In the rows, zero is written as 128.
Known rows, with every way that one mark hangs from another:
K27(K136(K217(K455)) K405 K885 K888): [117 142 133   4 157 130 107  54 105 180 124 103  84 147 180 185 103  92
 177 147  11 102  92]
K27(K405 K885 K888(K217(K136 K455))): [132 125 125  69 168 133 121  89  90 165 107  89  85 141 135 172 108  92
 166 159  58  83 104]
K136(K217(K885 K888(K27(K455)))): [ 94 158 106  73 154 149 140 122  99 127  88 131 143 111 173 146 126 136
 124 131 116 120 101]
K293(K27(K405 K455 K888)): [138 131 143 103 154 133 107  90 125 180 146 102  97 110 104 203 117  81
  59 121  56 107 124]
K136(K217(K455(K27(K405 K885)) K888)): [107 152  89  77 159 149 132 127 109 149  99 140 154 123 166 132 133 129
 140 132 100 113 117]
K888(K217(K136 K455 K885(K27(K405)))): [104 148 118 106 171 142 149 123  53 127  82 121 148  97 161 141 102 131
 128 151 119 102 122]
K405(K27(K136 K888)): [104 115 149 136 131 141 122  72 105 155 128 135  86 129 137  97 118 123
 116 108  78 114 134]
K455(K27(K136) K217): [115 127 111 113 133 156 125  80 101 111 143 139 133 128 133  86 147 102
 152 118  54 119 168]
K888(K27(K405 K885)): [119 128 128 129 150 157 119  96 108 143 100  97  87 163 124 149 116 110
 152 139  82 107 139]
K455(K27(K405) K217(K885 K888)): [135 133 113  95 160 167 151 115  87 105 117 137 144 120 145 121 158  93
 145 117  78 100 179]
K455(K27(K885) K217): [119 117 115 134 142 160 123 107 103 112 129 137 136 135 118  96 150 103
 174 122  66 118 171]
K27(K136(K217) K405 K885): [116 142 133  37 151 130 105  73 116 150 118 114 104 165 177 170 106 116
 170 156  38 127  87]
K455(K27(K136 K405 K888) K217(K885)): [125 129 131  57 150 155 138  63  84 121 139 121 109 121 155 138 139  73
 166 117  24  96 174]
K293(K27(K136 K405 K885)): [140 140 145  92 160 140  97  91 108 160 110 119 115 133 133 172 108  96
 110 118  55 119 112]
K455(K27(K136 K405 K888) K217): [118 123 118  81 140 151 126  57 107 134 163 117 103 136 125 122 147  72
 149 125  17  99 167]
K293(K27(K455 K888(K217))): [124 134 129 123 158 132 103  94 109 172 138 108 107  96  99 168 117 101
  53 115  67 107 103]
K217(K888): [143 134 117 107 146 143 134 137 126 136 109 140 143 125 144 110 148 126
 100 125 137 116 116]
K293(K27(K405 K885 K888)): [136 130 145 104 161 134 104 106 117 172 122 109 104 125 103 187 118  80
 107 112  63 104 118]
K217(K136 K885(K27(K455 K888))): [112 127 176  68 153 147 156  98  87 134  83 131 145  93 186 179 106  95
 115 156 114 119 145]
K885(K27): [ 90 127 155 141 141 134 128 118 126 155 150 141 151 123 126 139 134 122
  76 134 105 136 137]
K885(K27(K136 K405 K455(K217))): [ 96 131 159  96 147 141 116  64 114 165 175 124 122 129 145 167 126 104
  64 157  29 134 138]
K888(K217(K136 K455 K885)): [120 148 104 105 161 140 149 131  51 110  66 120 143  93 164 124 100 140
 154 143 138 101 116]
K888(K217(K455)): [116 144  90 138 153 129 126 129  81 134 117 117 128 110 125 108 117 151
 124 131 117 106 106]
K405(K27(K136 K885)): [112 115 153 147 140 149 114  85  97 144 101 143 100 144 150  92 111 141
 141 115  83 128 132]
K888(K27(K455)): [116 128 124 139 138 157 120  87 112 144 114 104  93 135 129 139 116 121
 105 137  92 117 141]

Rows:
[110 160  97  57 164 150 150 135  89 134  84 144 162 102 191 146 127 131
 144 122 113 110 127]	K136(K217(K455(K27(K405)) K885 K888))
[118 126 127  77 152 150 114  73 119 144 108 140 131 149 173 119 125 113
 158 130  56 125 128]	K455(K27(K136(K217) K885))
[ 98 169  94  67 160 154 148 135  79 132  75 131 147 103 181 148 119 136
 146 124 119 107 118]	K136(K217(K455 K885 K888(K27(K405))))
[107 105 147 156 153 145 111  78  96 167 122 119  75 130 123 118 113 133
 106 128  64 110 118]	K405(K27(K455 K885 K888(K217)))
[103 119 139 132 154 146 112  70  77 164 106 129  82 130 144  93 107 133
 138 114  58 104 117]	K405(K27(K136 K885 K888(K217(K455))))
[ 92 120 156 102 160 133 124  72 118 183 166 106 110 125 125 184 123  95
  49 167  49 112 118]	K885(K27(K405 K455 K888(K217(K136))))
[ 94 126 164  74 148 137 115  48 116 182 185 115 105 124 140 178 128  86
  63 154  10 120 134]	K885(K27(K136 K405 K455(K217) K888))
[106 103 151 151 138 155 120  80  94 150 118 126  85 124 123 115 119 116
 131 132  67 115 147]	K405(K27(K455(K217(K136)) K885 K888))
[ 87 132 138 111 138 143 130  79  84 153 111 139 100 112 160 109 109 133
 134 105  78 113 130]	K405(K27(K136(K217(K455 K885)) K888))
[100 157 108  67 149 135 144 143 106 119  94 143 160 107 174 140 131 140
 135 127 133 126  95]	K136(K217(K885 K888))
[147 142 131  87 161 157 153 129  67 128  72 144 148  89 193 143 111 125
 165 104 121 105 181]	K217(K455(K27) K885)
[121 114 117 112 151 144 132  85 116 143 123 121 118 130 127 115 135  95
 125 130  84  98 140]	K455(K27(K888(K217(K136))))
[151 142 132  78 165 156 154 124  70 132  78 135 139  97 192 160 109 117
 165 111 109 101 184]	K217(K455(K27(K405)) K885)
[ 90 128 165  88 145 132 119  72 122 177 158 134 126 122 146 144 129 101
  76 132  58 124 123]	K885(K27(K136 K888))
[ 99 140 141  94 139 140 139 108  82 114 145 129 133 103 137 142 136 104
 143 125  71 119 151]	K455(K217(K885(K27(K136 K405 K888))))
[ 89 136 148  82 162 131 120  66 102 185 163 116 113 126 142 159 121 101
  75 144  36 107 116]	K885(K27(K136 K405 K888(K217(K455))))
[116 101 161 147 144 148 114  80 108 169 120 126  78 131 131 128 115 125
 113 124  70 117 136]	K405(K27(K455 K885 K888))
[ 81 129 142 121 154 134 131 100 103 169 143 127 138 109 124 139 127 109
  80 142  87 111 124]	K885(K27(K888(K217(K136 K455))))
[100 136 131 112 164 137 142 111  72 121  95 121 143 104 153 139 109 132
 106 158 116 115 105]	K888(K217(K136 K885(K27(K455))))
[ 95 138 137 115 136 140 142 125  83 109 141 134 143  96 126 132 140 111
 141 119  92 121 154]	K455(K217(K885(K27(K888))))
[135 146 140  88 154 144 107  81  93 148 132 115 113 104 134 184 110  94
  82 121  41 120 130]	K293(K27(K136 K405 K455(K217(K885))))
